Every row comes from one small tree of marks. The marks that hang from a mark follow it in brackets, in the order of their numbers. Every link used is in the known rows. Which tree was each row made from?
Known rows:
J296[J62 J104[J733] J474 J789]: [ 16.3 -11.5  -1.4  37.2  13.3  20.3 -12.5 -39.8  18.8  33.2  11.4 -18.2
  25.8   1.3  -0.7 -27.7 -34.1 -41.4  23.8  38.2   5.4  25.1  34.0  28.5]
J368[J474[J296[J62[J627] J789]]]: [ 19.3 -29.9   3.9  17.5  13.8  -1.5  14.2 -22.3  18.5 -24.4  -4.8  14.9
  44.6  17.4  -2.0   4.6   1.3  41.2  25.4  13.7  -7.2  -9.8 -19.2  39.0]
J104[J296[J789]]: [-18.4   0.2 -20.4   7.9  -9.5   8.7   8.1 -26.5  -2.5  -1.7   7.3  28.5
  32.8 -38.1  14.6   0.6  -2.4   2.3   0.8 -10.2 -16.2 -28.9 -18.1  30.3]
J62[J296[J104 J789] J627]: [ 14.2  -4.5  37.8 -26.2 -12.7  -3.4  19.4 -19.8 -23.1   5.8  25.7  18.9
  48.6 -32.6  24.0  -6.4  17.0   5.5 -10.9  16.2  -9.9   4.5   1.1  -0.2]
J368[J474[J296]]: [-14.3 -17.3  -0.2  -0.9 -19.0 -15.3  29.7   4.0   6.6  -1.4  -2.0 -17.4
  25.2  25.1 -15.2  12.5   2.5  31.3  12.9  -1.9 -21.0 -17.6 -47.2  65.2]
J368[J474[J296[J62]]]: [-16.8 -13.0  -1.0  23.7  -7.8 -14.3  10.1  -4.6  15.0 -15.7  -4.2 -24.0
  21.1  27.2   7.7   4.6  -0.7  34.3  29.1  -1.3 -17.8 -15.2 -22.0  52.1]
J104[J296 J733]: [-16.0 -12.9 -17.8  16.7 -36.8 -11.9  19.4  12.7  -4.6   4.1  17.3  -5.6
   0.4 -12.0  -1.0  20.4   0.6 -11.0 -30.6   0.5 -24.6 -43.4 -33.1  45.3]
J474[J296]: [-26.2   1.7  -5.7  -7.0 -24.7  -7.1  22.6  -4.9  -3.1  19.0  19.3   0.9
  34.9   8.0  -1.7   8.9  22.6  14.2  -3.3  14.7 -29.4 -10.5 -33.0  57.4]
J789[J296[J62 J104]]: [-39.2  28.5  37.6   6.3   9.3  -8.5   0.4  -3.9 -14.9  -7.9  23.3 -12.0
   3.8 -41.9  26.5  -6.5  10.9   2.4   9.5  20.6  -4.4   6.6 -16.7  29.1]
J296[J62[J627] J104[J733] J789]: [ 21.9 -32.2  12.9  18.4   5.8   6.9   5.7 -30.3  -3.7  19.1  28.2  -3.7
  14.1 -12.1   5.6 -18.1   0.3 -23.7  -2.5  45.3  -7.7  29.5   8.5   5.2]
J104[J296[J62[J627] J789] J733]: [ 16.9 -31.4 -15.1  35.5  -2.6   4.5   7.6 -22.1  11.6 -13.9  21.0  20.2
  16.4 -19.6  10.8  13.0  -1.1  -3.3 -22.9  15.2  -2.7 -21.5   3.9  19.6]
J474[J296[J62 J789]]: [-15.8  -0.3 -13.1  16.3  10.3  19.0 -14.1 -43.6  21.6  10.2   7.0  30.2
  44.8  -4.8  11.1  -3.7  -1.7  13.0  19.9  17.8 -19.9   6.2  -2.9  48.3]
J789[J296[J62 J104[J733]]]: [-31.9  14.4  27.2  14.4  -0.7  -2.6   2.9   8.8   0.1   6.8  34.9 -17.2
 -11.1 -25.4   9.4   1.9  -5.1 -15.4 -12.6  35.4  -9.8   3.9 -14.9  45.6]
J733[J104[J296[J474 J789]]]: [  7.1  -8.8 -22.2  32.8 -17.1  17.5  10.7 -24.0  -8.4 -14.6  -3.1  12.0
  32.3 -33.5 -13.3  16.3 -20.7 -20.1  14.2   1.7  -8.2 -21.6 -10.3  36.7]
J733[J104]: [ -6.8 -18.4  24.0  12.5 -25.0   1.7   5.9  -6.9 -44.6   3.0   8.2 -11.4
   7.6 -29.1 -10.7   0.1  12.7  -9.9  17.1  17.2 -19.4  -4.6 -35.3  43.5]
J104[J296[J62 J789]]: [-13.6  -0.8 -17.5  33.5   1.1   9.5  -8.4 -40.7  11.1 -14.7   6.8  25.3
  24.4 -45.7  34.9  -1.6  -4.0  -4.1  14.8  -6.8  -6.7 -28.7   5.1  22.2]
J296[J62[J627] J104]: [  2.8  -7.3  29.0  13.3  -2.0  -9.7  15.2 -30.4 -35.1   3.5  19.0 -26.2
  18.8 -20.8  22.5 -22.9  31.8  -0.7   6.7  21.6   5.4   9.6  -3.2 -12.9]
J62[J296[J789]]: [ -1.0  -2.9  21.1 -14.7  -9.8  16.6  -3.9 -33.0  -3.0   5.9  15.8  29.9
  38.9 -31.0  24.1  -1.7   5.9   4.4  12.8  -6.4 -13.7 -24.1  -4.3  33.1]
J474[J296[J104]]: [-21.7   8.1   3.2 -12.7 -19.0 -25.4  29.6   5.7 -10.4  35.0  24.7 -15.9
  27.1  -6.6  -1.5   0.6  20.5   5.1  -3.6  26.2 -23.3  21.7 -26.9  38.9]
J789[J296[J62 J104[J733] J474]]: [-14.0  19.6  20.7  25.7   5.9   3.6   4.0  -1.9  17.7   2.5  27.6 -30.9
   8.8 -11.4   1.1  -0.5 -20.3 -21.5  -6.3  32.3   4.0   2.6   1.9  50.7]

Which tree is each row?
[-17.7  19.7  17.1   3.0  -2.5  -3.4  22.5  20.0   6.0  18.4  26.0 -20.4
  21.6 -10.2 -20.9   3.5 -14.6 -30.7 -21.6  34.6  -3.7  -0.7 -15.6  59.4] => J789[J296[J104[J733] J474]]
[ 13.3 -26.3   2.5  37.9  -4.5   7.7   7.1 -26.0 -18.2 -41.9   8.6  21.3
  18.6 -43.4   9.6  15.2   4.7   3.7   1.8  18.7  -9.1 -18.3 -10.8   9.0] => J733[J104[J296[J62[J627] J789]]]
[-26.0  12.8  27.2  -3.9 -13.7 -15.6  20.0  27.2  -7.7  22.6  38.4 -13.2
  -3.9 -23.0  -7.1  10.9  -4.1 -20.5 -32.8  34.9 -19.9   0.4 -35.5  58.1] => J789[J296[J104[J733]]]
[ 13.7  -6.1  11.0   4.2   7.2  -2.0  19.0 -35.8   4.8  10.4  24.3  18.5
  48.3 -12.9  12.3 -11.2  14.5  11.5   4.4  44.4 -14.1  33.1   2.8  13.4] => J474[J296[J62[J627] J104 J789]]
[  4.0   1.7  20.9  -3.4 -32.4  -5.6  13.9   5.4   4.3  28.4  21.2 -32.5
  24.5   5.3   4.1  -2.4 -13.8 -23.3 -12.5  18.9  -9.9  -4.8  11.8  26.3] => J62[J296[J104[J733] J474]]
[-17.8  -8.4 -18.2  39.2 -28.9  -2.5  -0.7 -11.3   8.4 -10.7  17.8 -13.6
 -10.1 -16.8  18.7  11.2  -3.3  -4.5 -15.3   3.4 -10.8 -34.7  -3.6  32.5] => J104[J296[J62] J733]
[-11.6  -8.9  -1.0  23.2  -6.2  -7.5  14.3 -15.6 -22.0 -36.3  17.7  -6.0
  22.1 -28.2  25.6   8.7  25.4  17.1  -5.7  -5.3   1.4 -41.8 -11.7   3.1] => J104[J296[J62[J627]]]
[ 24.0 -19.1  28.4 -12.6 -14.6  -3.1  19.0  -6.4 -11.8  23.9  32.6  11.2
  26.4 -20.6  10.8  -0.8   3.9  -3.0 -38.3  31.7 -19.4  10.2   2.3   8.5] => J62[J296[J104[J733] J789] J627]
[  6.2 -10.8  -6.8  25.2   1.9   9.1   9.2 -39.9  -8.2 -30.8   7.7  28.6
  34.1 -37.6  22.2   4.4  12.0  14.2  -5.6  -7.7  -6.8 -25.3  -3.8   2.6] => J104[J296[J62[J627] J789]]
[-16.8  -3.7   5.7  14.3 -12.5 -28.0  22.6  -1.3   5.4  -0.3   2.6 -44.0
   4.4  14.0  14.2  -3.9   7.8  27.8  27.4  15.8 -13.5   7.6 -20.4  34.1] => J368[J474[J296[J62 J104]]]
[-10.5  11.5  23.8 -15.6 -12.3   0.3   3.5 -24.9 -12.8  28.0  20.0  14.2
  32.3 -39.8  28.1 -10.5  -2.5   1.8   5.4  10.9 -16.7  10.3   1.5  10.3] => J62[J296[J104 J789]]
[ 19.9  -4.2 -17.3  33.0  14.6  19.3   9.2 -49.8   3.4 -31.6   0.5  22.8
  62.4 -18.9  16.6   4.8  -3.5   2.5   6.1  -3.5  10.9 -33.7  16.5   5.1] => J104[J296[J62[J627] J474 J789]]
[ 26.5   0.8  26.1 -19.2  -4.1   9.4  23.6 -33.2 -10.2  10.8  15.0  10.0
  72.7 -22.2  13.5 -10.9   7.3  -1.5  -4.8  15.9   2.5   0.5  16.0  -0.3] => J62[J296[J104 J474 J789] J627]
[ -4.5  20.0  31.6 -19.6 -24.6  -5.3  15.5 -16.5 -14.2  15.0  13.1 -27.3
  44.9  -8.4  16.7  -7.5   1.7  -7.8   5.3   0.9  -0.9  -7.8  11.3  15.5] => J62[J296[J104 J474]]
[  3.1  -5.1   6.4  32.1  -4.9   1.1  -1.1 -20.2  -0.8  26.8  16.9 -47.9
  10.0   7.5   6.3 -20.7 -17.8 -25.6  12.9  31.5   4.3  14.2  17.8  24.9] => J296[J62 J104[J733] J474]
[ -3.7 -12.3 -10.5  18.1  -5.8   1.2  -2.4 -16.9  31.0  35.4  29.1   5.2
   9.4   0.8   2.7  -4.9 -13.0  -7.8  -7.7  56.3 -25.2  38.2   5.9  40.9] => J474[J296[J62 J104[J733] J789]]
[ 28.5 -12.0  11.2  21.5  27.7  29.5   5.2 -58.6  -6.6  -6.1   4.8  17.9
  67.7  -1.6   8.9 -24.3  -4.7 -10.5  24.3   4.3  15.8  -8.0  21.3  16.6] => J296[J62[J627] J474 J789]
[  8.8  -5.4 -29.6  51.4  -0.1  23.9  -5.0 -35.0  28.1  -0.6   4.9   7.8
  29.4  -7.5   7.1   4.4 -31.0 -20.9  -0.5   6.2   9.4 -23.8  19.9  38.2] => J104[J296[J62 J474 J789] J733]
[ 18.8 -12.5  12.7  21.6  11.3  21.6   9.7 -39.9 -18.4 -13.3   6.7 -12.6
  55.0   2.6  10.7 -17.1  15.6  -7.3  22.4  -0.7  16.3 -20.2  11.9  14.3] => J296[J62[J627] J474]
[  5.5   3.8  -6.1  32.0  26.7  40.8 -17.1 -59.3   5.2   4.3  -0.1   9.6
  49.4  -9.3  18.3 -21.7 -14.7 -21.7  43.8  -2.9  11.7  -1.2  20.7  34.0] => J296[J62 J474 J789]
[  1.7  16.8  28.3  10.0  26.2  15.6  14.7 -18.2  -1.1 -36.5  17.9   3.5
  57.1 -11.7  10.2   4.1  11.1   4.1  -0.1   3.0  19.9 -32.6  -3.8  40.8] => J789[J296[J62[J627] J474]]
[-14.7  10.8  -7.8  15.0   8.2   3.6   1.0 -36.7   8.0  25.1  24.9   8.4
  28.2 -14.2  17.9 -14.3   0.1   8.2  21.4  39.1 -17.9  33.2  -1.7  29.6] => J474[J296[J62 J104 J789]]
[ 20.1 -12.0  24.1  13.3  15.8   3.3   8.4 -49.0 -20.2   7.1  14.9   3.4
  34.9 -27.2  23.2 -28.3  14.5  -5.6  19.2  25.6  -0.4  22.9  10.0  -4.4] => J296[J62[J627] J104 J789]
[ 19.2 -14.8   4.6  41.8 -14.9   3.3  18.4 -15.9 -24.6 -49.0   1.1 -22.2
  29.6 -20.3   1.5  14.6   4.8  -2.8   4.7   7.5   5.4 -32.0  -8.7  18.7] => J733[J104[J296[J62[J627] J474]]]
[ -8.5 -20.5 -20.6  41.5  -8.1  13.6 -13.8 -29.3  19.7  -5.0  11.6  19.8
   4.8 -25.7  18.5   7.7 -19.4 -14.1  -4.7  13.4 -16.0 -20.8   1.2  33.9] => J104[J296[J62 J789] J733]
[ 29.8 -11.3  19.4 -15.0  -1.2  23.5  12.3 -40.9  -1.4 -12.0   8.6  28.3
  82.1  -5.4  10.7  -1.4   4.9  -2.4   2.1  -9.4   1.0 -24.7  15.4  22.3] => J62[J296[J474 J789] J627]
[-26.9  30.9  25.2  -3.3  -0.1  -3.1  24.4   1.1 -18.9   4.9  23.4 -15.9
  37.5 -24.1  -4.2  -2.8  -2.8 -21.0  -0.1  12.1   5.1   0.8 -14.7  49.5] => J789[J296[J104 J474]]
[-19.2  -8.1  12.1  -6.2 -25.6 -37.6  43.8  15.8  -5.2  14.5   4.1 -36.3
  17.8  18.0  -7.4   1.3   7.9  22.1  10.7  18.7 -23.4   9.8 -45.7  47.4] => J368[J474[J296[J104]]]
[  3.4  11.8  22.1 -14.2 -12.2  12.7   5.6 -35.8   1.7  18.6  13.6  11.7
  56.7 -23.3  18.8 -16.2 -14.9 -17.6  11.8   7.7   3.1   8.5  21.5  17.8] => J62[J296[J104 J474 J789]]
[ -2.2 -10.4  -5.9  27.3 -23.2   5.5   9.1  -9.0 -20.3 -17.9   2.7  21.5
   8.2 -47.6  -5.4  20.0  -9.8  -8.0   3.8  12.7 -20.2 -19.7 -31.6  36.3] => J733[J104[J296[J789]]]
[ -0.1 -21.4  16.2  39.7 -19.9  -7.3  10.8  -7.0 -30.8 -48.9  10.5  -3.3
   3.8 -37.2  15.3  23.1  21.4  11.7  -2.7  11.9  -4.3 -28.1 -21.3   6.4] => J733[J104[J296[J62[J627]]]]
[ -8.2  -8.8  28.2  -8.9 -43.5 -16.1   6.8  14.2  -9.7  28.8  33.3 -19.3
   1.9 -15.4  16.4   2.9   2.4  -8.9 -23.5  21.7 -20.0  -4.4  -0.5  21.9] => J62[J296[J104[J733]]]
[ -1.2 -17.5   7.7  31.9   3.1   8.2 -11.0 -34.5   6.3  35.6  22.0  -6.2
  -3.2 -15.9  10.5 -19.5 -17.1 -26.5   7.2  41.7 -15.5  26.9  14.6  21.7] => J296[J62 J104[J733] J789]
